What can hang from each mark:
z_517: z_313
z_824: z_221 z_335 z_517
z_313: z_221 z_517 z_824
z_221: z_824
z_494: z_313 z_824
z_335: z_22 z_313

Known rows, with every way that one mark hangs from another:
(z_335 z_22): [1.34, 5.52, 3.14, 0.92, 4.72, 2.41, 1.39, -1.88, -3.84, -1.43, 3.32, -0.96, -1.69, 1.13, 2.13]
(z_517 (z_313 z_221)): [3.44, 5.96, 2.89, 0.53, 1.52, 3.34, -0.72, -0.53, -1.72, -2.58, 0.89, -0.41, -1.26, -0.52, 0.63]
(z_335 z_22 (z_313 (z_221 z_824))): [-0.42, 4.25, 2.05, -0.02, 2.77, 1.96, 3.02, -2.61, -4.72, -0.99, 2.91, 0.62, -4.94, -0.10, -0.02]
(z_221 (z_824 z_335)): [0.21, 6.14, 3.30, 1.70, 2.85, 3.24, 1.24, -2.35, -2.13, -0.57, 2.68, -0.40, -1.31, -0.32, 1.93]
(z_313 (z_824 z_221)): [1.10, 3.90, 2.75, 0.36, 1.90, 3.13, 0.71, -1.67, -1.95, -1.29, 0.48, -1.68, -0.55, -1.46, -0.36]
(z_221 (z_824 (z_335 z_22 z_313) z_517)): [-2.58, 2.84, 3.27, 1.48, 3.44, 2.07, 4.83, -0.70, -3.35, 0.99, 4.27, 0.40, -3.00, -0.82, 0.89]
(z_494 z_824): [1.96, 5.29, 3.48, 2.53, 5.22, 2.74, 0.99, -0.90, -1.73, -0.94, 2.17, -1.38, -0.29, 0.32, 1.98]
(z_824 (z_335 z_313)): [1.02, 3.43, 3.34, 2.22, 3.83, 2.34, 2.92, -0.74, -3.86, -0.18, 2.75, -0.24, -1.29, 0.35, 1.76]
(z_494 z_313 z_824): [1.00, 5.12, 3.23, 3.78, 6.08, 1.97, 1.17, -0.43, -1.02, 0.17, 2.27, -1.77, -0.18, 0.34, 1.43]
(z_824 z_221 (z_517 z_313)): [1.55, 4.43, 3.59, 1.29, 2.41, 3.44, 0.98, 0.91, -0.35, -0.04, 0.47, -0.75, 0.78, -1.95, 0.90]
(z_517 (z_313 (z_824 z_221 (z_335 z_22)))): [-0.05, 2.74, 1.85, -0.27, 0.74, 1.52, 1.70, -0.32, -1.74, -0.67, 3.06, -1.65, -0.77, -1.42, -1.00]
(z_824 z_221): [1.34, 5.23, 2.61, 1.61, 3.58, 3.02, 0.68, -1.89, -2.46, -0.05, 0.70, -1.23, -0.04, -0.30, 1.15]
(z_517 z_313): [4.14, 6.04, 4.49, 1.03, 3.43, 3.47, 0.26, -0.10, -1.65, -2.64, 1.87, -0.47, -0.48, -0.04, 2.71]
(z_494 (z_313 z_824)): [1.40, 4.54, 3.73, 1.68, 3.41, 2.87, 0.72, -0.93, -1.46, -2.06, 1.57, -1.69, -1.12, -0.59, 0.45]
(z_313 (z_221 z_824) z_517): [0.47, 6.03, 2.88, 0.54, 0.48, 4.47, -0.62, -3.45, -1.82, -1.64, 0.60, 0.99, -2.59, -0.38, 0.29]
(z_824 (z_335 z_22) z_517): [-1.48, 3.96, 2.64, 1.93, 3.50, 2.47, 2.36, -0.44, -2.51, 0.69, 3.76, -1.15, -0.52, -0.10, 0.98]
(z_517 (z_313 z_824)): [3.94, 4.77, 4.64, -0.17, 1.80, 3.63, 0.23, 0.04, -1.18, -3.95, 1.63, -0.90, -0.99, -1.17, 1.19]

Rows:
[-1.38, 2.07, 1.32, 1.05, 1.06, 2.04, 2.43, -1.97, -4.35, 0.42, 3.14, 0.63, -2.99, 0.88, -0.83]	(z_824 (z_335 z_22 (z_313 z_221 z_517)))
[2.66, 3.98, 3.34, -0.23, 1.10, 3.11, 0.41, -0.18, -0.93, -2.19, 0.67, -1.31, -0.38, -1.94, -0.08]	(z_517 (z_313 (z_824 z_221)))
[-1.17, 3.23, 2.07, 1.25, 2.02, 1.82, 2.26, 0.74, -1.22, 1.53, 2.95, -1.14, 0.32, -1.36, -0.01]	(z_824 z_221 (z_335 z_22) (z_517 z_313))
[-2.98, 1.85, 1.48, 0.64, 1.20, 2.06, 2.55, -0.50, -1.67, 1.13, 2.54, -2.01, -0.41, -1.97, -1.79]	(z_313 (z_824 z_221 (z_335 z_22) z_517))
[0.28, 4.10, 3.16, 0.60, 0.98, 3.86, 1.49, -2.83, -3.06, -1.27, 0.93, 1.75, -3.79, -0.45, 0.15]	(z_335 (z_313 (z_221 z_824) z_517))
[-2.04, 3.29, 0.68, 2.42, 4.22, 0.62, 2.42, -1.32, -2.32, 2.45, 3.69, -2.17, -0.03, 0.04, -0.24]	(z_494 (z_824 z_221 (z_335 z_22)))
[-0.61, 3.85, 1.67, 0.88, 0.70, 2.26, 1.21, 0.61, -1.49, -0.12, 2.99, -0.70, -1.09, -1.03, -0.80]	(z_824 (z_335 z_22) (z_517 (z_313 z_221)))
[-1.40, 3.97, 1.07, 1.52, 3.27, 1.42, 1.99, -1.98, -3.38, 1.52, 3.11, -1.63, -0.48, 0.29, 0.23]	(z_824 z_221 (z_335 z_22))
[0.52, 1.62, 3.85, -0.27, 2.19, 2.82, 2.96, -1.56, -4.03, -2.26, 3.07, 0.47, -3.32, 0.27, 0.32]	(z_335 z_22 (z_313 z_517 z_824))
[0.22, 3.78, 2.57, 0.37, 0.32, 4.05, 0.22, -0.56, -1.06, -2.05, 0.13, -1.20, -1.43, -2.21, -1.62]	(z_313 z_221 (z_824 z_517))
[-0.76, 0.80, 2.60, -0.32, 1.59, 2.27, 3.15, -1.83, -3.72, -0.47, 2.12, 0.04, -2.68, -0.49, -1.02]	(z_335 z_22 (z_313 z_517 (z_824 z_221)))
[-2.90, 1.28, 1.71, 1.90, 3.32, 1.26, 4.63, -0.06, -3.48, 2.82, 3.08, -0.74, -1.09, -0.94, -0.42]	(z_824 z_221 (z_335 z_22 z_313) z_517)
[-0.30, 3.07, 3.01, 0.71, 1.57, 3.61, 1.30, -0.40, -0.76, -0.41, 0.06, -1.63, 0.04, -2.54, -0.92]	(z_313 (z_824 z_221 z_517))
